What can hang from each mark
Q834: Q452 Q942
Q11: Q562 Q669 Q834
Q452: Q669 Q834
Q942: Q562 Q669
Q669: Q11 Q452
Q562: Q11 Q452

Each row was made from one small tree. The marks that hang from a mark follow it in brackets, in the order of their numbers. Every link used is in the known rows. Write each row's tree.
Known rows
Q562{Q11 Q452{Q669 Q834{Q942}}}: [ 37.0  10.1  -4.4  -2.4 -16.6 -19.2  25.2   3.4   9.8  -4.8   7.2 -16.6
  53.5  12.2  31.2  10.4 -24.7   1.9 -26.9 -26.5  21.5]
Q669{Q11 Q452{Q834}}: [ 16.0  34.0   1.1  24.4 -10.8  32.6 -16.4 -13.7  13.2  -3.3  -0.7  -5.5
  15.8   2.7  18.6  10.8 -10.8  -1.5 -24.7 -13.1   4.9]
Q669{Q452{Q834}}: [ 15.3  29.4   0.6  24.7  -8.4  13.3 -10.7  -9.4  14.5  -2.7  -0.7   5.6
   8.5   9.1  17.3   5.9  -6.2   6.1  -0.6 -14.0  11.5]
Q11{Q669 Q834{Q452}}: [ 29.7 -10.2  -1.7   8.9 -12.2   2.8   3.2   1.9  -1.1 -24.5  16.1  -8.2
  35.9  13.9  10.0   8.4  -6.6  11.0  -3.2  10.8   3.6]
Q562{Q452{Q669}}: [ 24.2   8.7   1.1 -14.4 -18.4  -4.8   9.1   3.4  -3.8   1.9  13.9 -14.0
  34.2   3.7  12.3  14.9 -13.5   8.0  -0.4  -1.9   3.2]
Q834{Q942{Q562{Q11 Q452{Q669}}}}: [ 15.6  14.4  12.1 -11.5 -18.7 -27.0   9.8  15.5  -5.0  -0.3   7.9 -19.4
  50.9 -12.5  12.5  13.3 -16.7 -18.0 -22.3  -5.5  20.7]
Q834{Q452 Q942{Q562 Q669}}: [-15.4   9.6  12.8   9.3  -2.8  -3.3 -21.4   8.4   8.9  -1.6   5.9  12.1
   6.5 -39.8  -7.0  -7.1   7.7 -12.5   0.3   5.2  31.0]
Q669{Q11{Q562{Q452} Q834{Q942}}}: [ 32.3   9.9   0.6  -9.0 -11.9  24.7   8.4   5.0   4.1 -30.7 -15.6  37.8
  31.2  21.5  17.0  13.9 -18.3  12.1 -38.3   3.9   3.1]
Q942{Q562{Q11{Q834}} Q669}: [-29.6  -9.0  -1.9  18.8 -19.4 -20.6 -16.3   2.5  -3.6 -23.7   7.0  -9.2
   5.8 -26.1  -2.5   5.5  -5.4 -30.2 -13.7  16.1  -1.1]
Q11{Q669 Q834{Q942}}: [ 12.0 -12.9  -0.9  -1.9  12.9   9.4   2.6   7.0  -1.3 -29.8 -21.1  -5.5
  47.6  27.3  12.9  14.7  -1.1   8.9 -13.5   1.5  10.6]
Q669{Q11 Q452}: [ 12.4  35.6   0.6  -1.3  -9.4  25.3 -19.6  -6.9  -3.1  -0.5  -5.3 -15.2
  11.5  -4.1   2.4   8.7  -9.4   0.4 -24.8   1.6   1.6]
Q942{Q669}: [-22.0   0.6  -8.8  -0.4  -3.0   0.7 -16.8  -5.7   4.4  -0.1  -2.4  -6.7
  -5.6 -18.0  -6.5   2.8   3.1  -2.8   5.1   4.1   3.4]
Q834{Q452{Q669{Q11}} Q942}: [ 27.7   8.5   6.2 -10.4   3.9  18.8  -0.5   8.0 -10.2  -2.3   8.5 -14.4
  51.7  -5.9  11.3   9.4  -7.9   1.5 -32.8  -6.4  20.9]
Q669{Q11{Q562 Q834{Q942}} Q452}: [ 22.6  28.4   2.2   1.0   1.2  36.0 -17.6   1.9  -6.1 -31.9 -25.7  31.7
  34.8  23.5  13.6  21.2 -12.6  10.6 -39.8   4.8  11.3]
Q942{Q562{Q11} Q669}: [-33.6   2.8  -0.6  11.5 -16.8 -24.1 -19.2   1.1  -0.8   2.3   8.8 -19.4
   0.4 -38.5  -9.3   4.2  -2.7 -32.3  -8.0   6.7   3.8]
Q11{Q834{Q942}}: [  6.9 -10.3   2.0  -1.1  11.5   6.7   6.2   9.2  -2.9 -30.5 -18.7  17.3
  15.8  17.0  10.8  -2.4   1.0   6.5 -16.5   0.8  11.7]
Q942{Q562{Q11{Q834}}}: [ -6.6  -8.9   7.5  19.2 -15.3 -20.5   0.8   7.2  -7.9 -24.2   8.9  -2.4
  10.6  -8.2   4.9   1.8  -8.0 -26.9 -18.8  11.3  -4.6]
Q562{Q11}: [  4.9   0.0  -7.7  -4.2 -11.2 -23.8   8.9  -0.1  -5.0   0.5   6.2 -20.4
   4.5  -3.0   1.5  -3.0 -12.4  -7.7 -16.4  -2.8  -2.2]
Q562{Q452}: [ 19.2  10.8  -0.7 -11.0 -21.7  -5.6  11.5   1.0   8.3   1.4   6.4   1.2
   0.5  -2.1   4.4  -3.7 -10.7   9.1   0.1  -0.8   1.9]
Q669{Q11{Q562 Q834} Q452}: [ 19.9  27.4  -0.8   9.4 -12.3  33.7 -20.6  -5.2  -6.8 -26.2  -9.4  24.9
  24.1  20.3  11.2  23.5 -15.3   6.4 -29.3  11.9  -5.6]
Q834{Q942}: [  3.3   2.4   2.8  -8.5  13.2   2.4   2.4   6.3   1.0  -3.7 -16.7   8.0
  11.0   4.9   3.2  -3.0   2.8   4.7  -9.3  -7.2  16.8]
Q942{Q562}: [-16.8   3.1  16.4  15.5  -2.8  -0.1 -11.9   5.9   1.5   1.7   4.5   6.8
   2.1 -17.8  -4.0   3.4   6.3 -20.7   4.2   7.4   3.1]
Q452{Q669{Q11} Q834}: [ 10.1   0.7   1.6  21.6  -0.7  27.7  -4.3  -8.5   3.9  -2.1   8.5 -16.3
  45.0   6.5  23.1  24.1  -7.7 -12.6 -23.5 -14.2  -2.1]

Write each row's tree
[-30.8   4.4   1.4   2.9  -2.2 -22.0 -17.1   8.3   1.8  -1.0  -6.6 -11.8
  11.1 -33.7  -6.1   2.2  -1.4 -28.1 -16.5   0.8  20.6]
Q834{Q942{Q562{Q11} Q669}}
[ 32.9  11.3  -3.5  17.9 -21.2   8.5   6.8  -7.5  28.1  -3.3   5.9  17.7
  43.1  27.0  24.7  30.9 -18.7  11.9   3.4 -11.9   1.7]
Q11{Q562{Q452{Q834}} Q669}
[ 28.3   8.1   1.1  10.3 -20.1   2.5  12.0  -3.1  13.3  -1.2  16.7  -3.4
  37.9  11.9  27.6  16.2 -15.0   5.7  -0.7 -15.7   7.0]
Q562{Q452{Q669 Q834}}
[ 12.8   2.1   4.0  12.9  13.9  29.9  -2.1  -1.1   5.9  -6.7  -7.4  -9.3
  56.7  11.0  26.7  20.3  -5.2  -7.3 -33.2 -23.0  13.5]
Q452{Q669{Q11} Q834{Q942}}
[ 12.2  -0.8   3.5  13.4  15.4  10.3   4.4   3.2   6.4  -5.8  -6.3   2.7
  48.9  16.9  25.9  16.5  -1.1   0.8 -10.1 -22.6  20.8]
Q452{Q669 Q834{Q942}}
[ 22.5  28.7   0.5  15.3   5.3  18.6 -12.5  -4.1  19.2  -6.8 -17.7 -10.0
  51.4  23.7  22.4  20.7  -7.2  14.0  -7.8 -20.6  28.1]
Q11{Q669{Q452{Q834{Q942}}}}
[ -1.6 -12.8   5.0  18.2 -14.4 -17.4  -3.8   6.8  -5.7 -23.3   6.8 -25.5
  44.1   2.0   6.5  18.7  -9.8 -26.2 -16.5  14.0  -5.4]
Q942{Q562{Q11{Q669 Q834}}}
[-28.4  33.4   8.3  14.1 -13.9   5.3 -42.0  -1.9   4.5   2.5  -0.7  -3.6
   1.6 -33.6  -9.6  11.3   4.3 -15.7   7.6  11.7  13.1]
Q942{Q562 Q669{Q452}}
[ 28.6  -9.3   3.2   5.6 -10.0   0.7   5.3   6.0 -15.2 -24.0  25.0  -1.0
  39.4   8.9  14.6   8.9  -6.8   7.6  -6.8   8.8   6.0]
Q11{Q834{Q452{Q669}}}
[ 17.8   7.6  10.2   5.0  -9.6 -24.3   0.0  13.9   1.9  -0.8  13.3 -24.8
  47.9 -15.4   2.7   4.5 -10.0 -16.6 -19.0  -0.4  26.0]
Q834{Q452 Q942{Q562{Q11{Q669}}}}
[ 18.4  36.4   3.4  15.0   3.4  34.8 -14.6  -7.2  14.5  -7.5 -17.1   1.9
  25.4   8.1  21.1   7.0  -8.7   3.1 -34.2 -19.3  20.7]
Q669{Q11 Q452{Q834{Q942}}}
[ 13.7  -6.2   0.5   6.8  -0.8  28.6  -8.3   0.3 -16.2 -25.7   0.7  14.6
  54.2  22.5  17.0  37.4 -11.9  -4.1 -29.0  10.0 -13.2]
Q452{Q669{Q11{Q562 Q834}}}
[ 27.2  -5.4   4.1   2.2   1.1   1.8   9.5  11.3  -2.8 -29.8   1.9  21.5
  15.5   8.1   9.8 -12.7  -2.8  13.9 -15.9   2.3  19.8]
Q11{Q834{Q452 Q942}}
[ 28.9   1.2   0.6  -7.7 -22.6  19.4   5.6   1.0  -8.6 -24.0   9.9 -15.5
  47.5  10.1  19.2  19.3 -18.3   2.9 -30.9   6.9  -9.1]
Q562{Q452{Q669{Q11{Q834}}}}
[  4.1  12.1  -6.7   6.1 -12.6   3.0   0.1  -5.0  30.4  -6.8  -7.8  11.4
  10.2  -7.7  17.8  -1.8  -7.8  10.0  -6.0 -18.6  24.1]
Q562{Q452{Q834{Q942{Q669}}}}
[ 13.9  15.0  16.9  27.0 -25.0  21.5  -3.8  -1.9  13.5  -0.3  20.7  -8.0
  46.9 -13.0  24.2  23.2 -12.9 -23.4 -18.9  -8.0   0.2]
Q942{Q562{Q452{Q669{Q11} Q834}}}
[ -7.5  36.4  -4.6 -11.0   1.1  27.6 -34.7  -5.0   3.0  -4.5 -23.1 -14.8
  16.8 -17.8  -2.1   9.3  -4.1   2.6 -29.8  -1.9  21.6]
Q834{Q942{Q669{Q11 Q452}}}
[ 25.0  27.7 -10.5  19.1 -18.0  -7.3  -5.6 -10.5  12.7  -1.3   4.9 -37.7
  44.9  15.6  21.4  20.7 -21.3  -1.0 -15.1 -15.5   9.5]
Q562{Q11{Q669{Q452{Q834}}}}
[  2.2  19.5  -9.2  -9.2 -27.8  18.2 -15.4  -8.0  12.2  -0.9   1.7  12.7
   9.7 -15.3   0.3  19.8 -16.6   2.9 -17.2   6.8  -4.8]
Q942{Q669{Q11{Q562{Q452}}}}
[ 29.3  11.1   2.9   1.3 -10.1  19.3  -6.9   1.7 -10.6   0.4  23.2   7.7
  48.3   0.5  10.5  26.5 -14.9  -0.8 -21.8   3.9   2.5]
Q834{Q452{Q669{Q11{Q562}}}}
[ -7.9  29.5  -8.0  23.6 -12.2  12.8 -27.3 -14.8  19.0  -2.4  -1.9  -1.3
   2.5  -8.2  10.3   9.1  -4.8   3.6   3.3  -9.3  15.4]
Q942{Q669{Q452{Q834}}}
[ 25.1  19.5  -0.7  -6.9 -23.5  17.6   2.2  -3.2   7.2  -0.5   3.1  19.8
  15.1   3.3   7.4  16.1 -19.6   5.9 -21.6   3.0  -7.2]
Q669{Q11{Q562{Q452}}}
[-11.3  16.2   1.3  -7.1 -25.0 -28.3  -4.9   8.5  10.2  -0.3  -0.4 -10.5
  12.0 -35.0  -1.8  -2.2 -12.3 -17.9 -17.3  -0.1  21.5]
Q834{Q942{Q562{Q11 Q452} Q669}}
[ 27.8  13.7  -1.6  18.1 -23.2   4.9  11.5  -7.0  25.5  -3.8   7.2  41.4
  12.0  16.0  22.0  12.9 -17.0  10.1   2.7 -12.6   1.8]
Q11{Q562{Q452{Q834}}}
[ 11.2  -5.8   1.2   2.2  11.8  10.3   2.6   9.6  -3.1 -32.3 -22.1  47.7
  23.5  28.1  12.0  14.0  -3.0  10.9 -13.6   3.3   9.2]
Q11{Q562 Q834{Q942}}
[ 32.7   2.2  -7.0 -16.5 -21.5 -22.7  26.0   9.4  -0.3 -28.6  -5.6  -0.7
  20.5  12.7  15.1  -8.0 -22.4   8.9 -31.8  -2.8  10.7]
Q562{Q11{Q834{Q942}} Q452}
[ 19.4  14.6  -3.0   5.4  -9.0  13.3 -15.6  -2.1  -4.0 -25.1  -8.1 -16.5
  42.3  25.2  11.1  22.0  -9.0  12.5  -5.4   9.7   2.5]
Q11{Q669{Q452} Q834}
[ 35.4  13.7  -1.2   8.9  -8.4  10.5  10.6  -0.4  29.1  -7.8 -10.2  26.0
  54.6  30.9  28.3  27.6 -16.4  17.3  -5.8 -18.9  18.7]
Q11{Q562{Q452{Q834{Q942}}} Q669}
